Every row comes from one small tree of marks. Brackets hold a mark, then the marks that hang from it, in alphabetical order. Every link used is in the known rows. Which tree was each row made from?
In the rows, 128 means zero.
Known rows
(M D (Q Z)): 150, 126, 156, 143, 130, 116, 156, 123, 164, 120, 147, 133, 130, 106, 148, 84, 154, 185, 137, 112, 127, 80, 153, 123, 189
(D M): 144, 89, 143, 134, 119, 118, 159, 123, 169, 131, 149, 127, 96, 121, 129, 99, 127, 154, 131, 125, 131, 57, 127, 127, 155
(H (F L) P (T B)): 148, 65, 154, 113, 132, 115, 144, 135, 169, 136, 157, 144, 136, 138, 130, 119, 126, 172, 124, 134, 124, 147, 135, 103, 173
(Q Z): 147, 92, 155, 142, 109, 123, 152, 112, 160, 130, 147, 135, 116, 114, 140, 95, 144, 177, 135, 119, 137, 73, 140, 118, 180
(H (F L)): 152, 63, 144, 117, 126, 115, 160, 124, 158, 131, 147, 138, 133, 126, 134, 102, 138, 159, 130, 131, 128, 108, 135, 110, 192
(H (F L Z) (T (B R))): 142, 76, 146, 118, 130, 124, 154, 141, 165, 136, 151, 137, 124, 131, 124, 116, 141, 166, 122, 147, 125, 155, 160, 107, 176
(L (P H)): 149, 90, 154, 150, 112, 115, 153, 119, 162, 119, 144, 128, 72, 110, 144, 104, 123, 158, 132, 117, 129, 104, 121, 108, 162
(B R (T (H F (P L)))): 154, 83, 149, 112, 138, 123, 149, 133, 156, 120, 154, 137, 107, 135, 113, 112, 129, 165, 142, 144, 131, 124, 140, 97, 192
(M Q): 157, 101, 147, 149, 146, 118, 163, 126, 158, 108, 147, 130, 106, 116, 137, 88, 134, 157, 136, 120, 130, 71, 132, 131, 191
(L (F Z) (P (H T))): 141, 82, 167, 148, 106, 113, 146, 122, 166, 115, 146, 139, 62, 127, 134, 100, 116, 161, 131, 125, 118, 159, 140, 114, 164
(P H (L F)): 156, 53, 162, 123, 113, 112, 155, 119, 141, 130, 147, 134, 102, 112, 139, 89, 110, 140, 135, 119, 129, 93, 141, 106, 187
(H F P): 154, 83, 157, 115, 137, 114, 149, 125, 167, 125, 152, 150, 107, 145, 130, 111, 134, 169, 137, 133, 129, 101, 126, 107, 170
(B (T (H (F Z) P))): 144, 93, 152, 118, 127, 115, 144, 137, 161, 125, 153, 134, 90, 139, 117, 109, 141, 171, 137, 143, 131, 131, 132, 111, 178
(R (B (T (H F)))): 146, 76, 142, 139, 136, 120, 144, 133, 153, 119, 153, 127, 129, 120, 125, 93, 148, 167, 128, 133, 136, 107, 136, 114, 177
(T B (H (F L) P)): 149, 51, 148, 93, 129, 117, 152, 144, 152, 151, 151, 131, 145, 132, 132, 120, 133, 157, 124, 143, 125, 135, 120, 96, 196
(H P): 151, 95, 156, 134, 135, 113, 153, 121, 160, 121, 150, 142, 94, 129, 134, 106, 130, 166, 138, 126, 131, 83, 120, 116, 169
(F (L (P (H (T (B R))))) Z): 142, 89, 151, 146, 110, 119, 157, 133, 159, 131, 144, 124, 82, 107, 140, 117, 124, 159, 119, 134, 122, 172, 147, 107, 170
(T (B R) (H F P)): 150, 72, 149, 95, 141, 127, 152, 146, 157, 141, 152, 135, 124, 139, 122, 125, 139, 163, 131, 151, 126, 118, 128, 92, 190
(Q (M D) Z): 148, 101, 160, 115, 116, 126, 143, 112, 167, 135, 147, 131, 132, 101, 145, 93, 160, 192, 138, 114, 130, 55, 153, 111, 157
(B R (T H)): 145, 99, 140, 135, 130, 128, 155, 132, 155, 113, 149, 123, 94, 114, 113, 103, 142, 169, 141, 141, 132, 91, 136, 112, 197
(B R (T (H P))): 148, 106, 147, 132, 134, 124, 152, 132, 156, 113, 151, 130, 87, 122, 113, 112, 135, 173, 143, 142, 129, 106, 130, 109, 193
(T (B R) (H (F Z) P)): 146, 81, 151, 96, 138, 126, 153, 150, 156, 144, 151, 135, 110, 143, 122, 127, 144, 162, 129, 157, 126, 138, 136, 96, 183
(P (H F) L): 158, 61, 156, 116, 119, 112, 153, 125, 150, 137, 151, 132, 100, 121, 140, 97, 124, 146, 132, 125, 135, 98, 144, 97, 176
(H (F Z) P): 150, 92, 159, 116, 134, 112, 150, 129, 165, 128, 150, 149, 91, 150, 131, 113, 139, 168, 134, 139, 129, 123, 135, 112, 162
(B R T): 147, 109, 143, 144, 133, 128, 156, 123, 161, 105, 147, 130, 96, 110, 117, 101, 138, 172, 143, 132, 134, 71, 144, 119, 178
(P H): 151, 89, 153, 141, 114, 112, 156, 124, 152, 128, 147, 124, 76, 107, 139, 99, 134, 159, 134, 123, 132, 79, 132, 112, 178
(L (F Z) (P (H (T B)))): 138, 74, 166, 138, 106, 118, 144, 130, 165, 123, 146, 134, 79, 122, 136, 104, 115, 158, 126, 126, 120, 154, 141, 110, 156

Which tree is each row?
141, 76, 144, 126, 115, 117, 150, 133, 161, 124, 146, 127, 105, 125, 125, 105, 135, 162, 130, 138, 128, 156, 133, 110, 184
(B (T (H (F (L P) Z))))
151, 75, 149, 146, 108, 111, 160, 119, 155, 127, 142, 125, 93, 102, 148, 105, 120, 154, 127, 118, 125, 128, 124, 108, 182
(F (L (P H)))
143, 64, 167, 118, 133, 116, 141, 130, 158, 130, 156, 146, 116, 139, 129, 104, 109, 155, 129, 129, 128, 136, 144, 111, 156
(H (P (L (F Z))) (T B))
147, 87, 157, 136, 112, 114, 151, 126, 167, 126, 145, 134, 69, 127, 142, 109, 131, 159, 130, 128, 127, 136, 134, 104, 157
(L (P (H (F Z))))
151, 67, 156, 102, 133, 111, 151, 135, 151, 142, 154, 140, 100, 151, 130, 109, 131, 151, 132, 144, 131, 143, 132, 100, 181
(T (H (F Z) (P L)))
146, 66, 141, 100, 136, 132, 156, 146, 155, 141, 150, 127, 133, 130, 122, 115, 146, 157, 130, 149, 129, 101, 134, 95, 193
(T (B R) (H F))
147, 60, 158, 121, 126, 116, 157, 119, 146, 126, 146, 141, 114, 128, 135, 86, 118, 140, 135, 127, 132, 99, 146, 119, 175
(P (L (F Z)))
143, 84, 147, 145, 116, 114, 162, 120, 158, 125, 140, 131, 98, 117, 144, 104, 128, 153, 125, 127, 127, 142, 131, 121, 170
(F (L P) Z)
151, 69, 150, 106, 140, 126, 155, 140, 144, 141, 152, 128, 124, 125, 129, 116, 123, 149, 131, 141, 132, 106, 128, 95, 186
(T (B R) (H (P L)))
144, 74, 157, 114, 130, 114, 145, 140, 168, 140, 155, 144, 119, 143, 130, 120, 132, 170, 121, 140, 124, 168, 144, 108, 164
(H (F L Z) P (T B))
149, 69, 163, 138, 108, 116, 152, 117, 160, 116, 142, 137, 86, 116, 139, 99, 113, 154, 135, 118, 120, 115, 125, 109, 177
(L F (P H))
152, 105, 149, 147, 117, 122, 159, 122, 171, 127, 149, 126, 109, 115, 137, 91, 130, 165, 130, 116, 130, 70, 141, 135, 176
(D (M (Q Z)))
140, 82, 164, 139, 112, 123, 148, 131, 165, 120, 146, 136, 76, 122, 131, 110, 117, 160, 128, 133, 117, 159, 148, 107, 165
(L (F Z) (P (H (T (B R)))))
150, 72, 157, 117, 124, 120, 148, 140, 156, 141, 155, 131, 92, 126, 131, 110, 127, 153, 125, 138, 132, 142, 167, 94, 162
(P (H (F Z) (T (B R))) L)
149, 79, 155, 133, 110, 108, 151, 132, 160, 136, 152, 132, 80, 125, 133, 106, 137, 164, 124, 136, 124, 161, 152, 108, 182
(P (H (F L Z) T))
156, 70, 153, 113, 132, 111, 155, 124, 160, 131, 150, 148, 123, 136, 134, 113, 130, 165, 131, 133, 125, 127, 128, 107, 188
(H (F L) P)
140, 81, 153, 146, 105, 113, 153, 132, 159, 135, 145, 122, 86, 108, 145, 111, 122, 157, 117, 127, 125, 166, 139, 111, 162
(F (L (P (H (T B)))) Z)
146, 86, 152, 147, 104, 110, 161, 123, 153, 131, 140, 125, 76, 107, 148, 107, 125, 152, 123, 126, 125, 152, 134, 114, 174
(F (L (P H)) Z)
151, 95, 148, 117, 136, 124, 149, 135, 162, 116, 153, 137, 97, 135, 110, 116, 139, 175, 142, 147, 128, 119, 135, 102, 194
(B R (T (H F P)))
150, 62, 160, 108, 141, 117, 139, 133, 168, 134, 160, 147, 129, 146, 130, 111, 118, 162, 129, 129, 132, 126, 139, 97, 152
(H F (P L) (T B))
144, 85, 142, 152, 134, 120, 147, 130, 148, 116, 151, 121, 120, 109, 127, 90, 144, 166, 128, 128, 138, 95, 132, 121, 176
(R (B (T H)))
151, 82, 160, 137, 138, 111, 144, 120, 163, 121, 158, 145, 94, 137, 132, 101, 115, 163, 135, 122, 132, 116, 132, 111, 160
(H (P L) T)
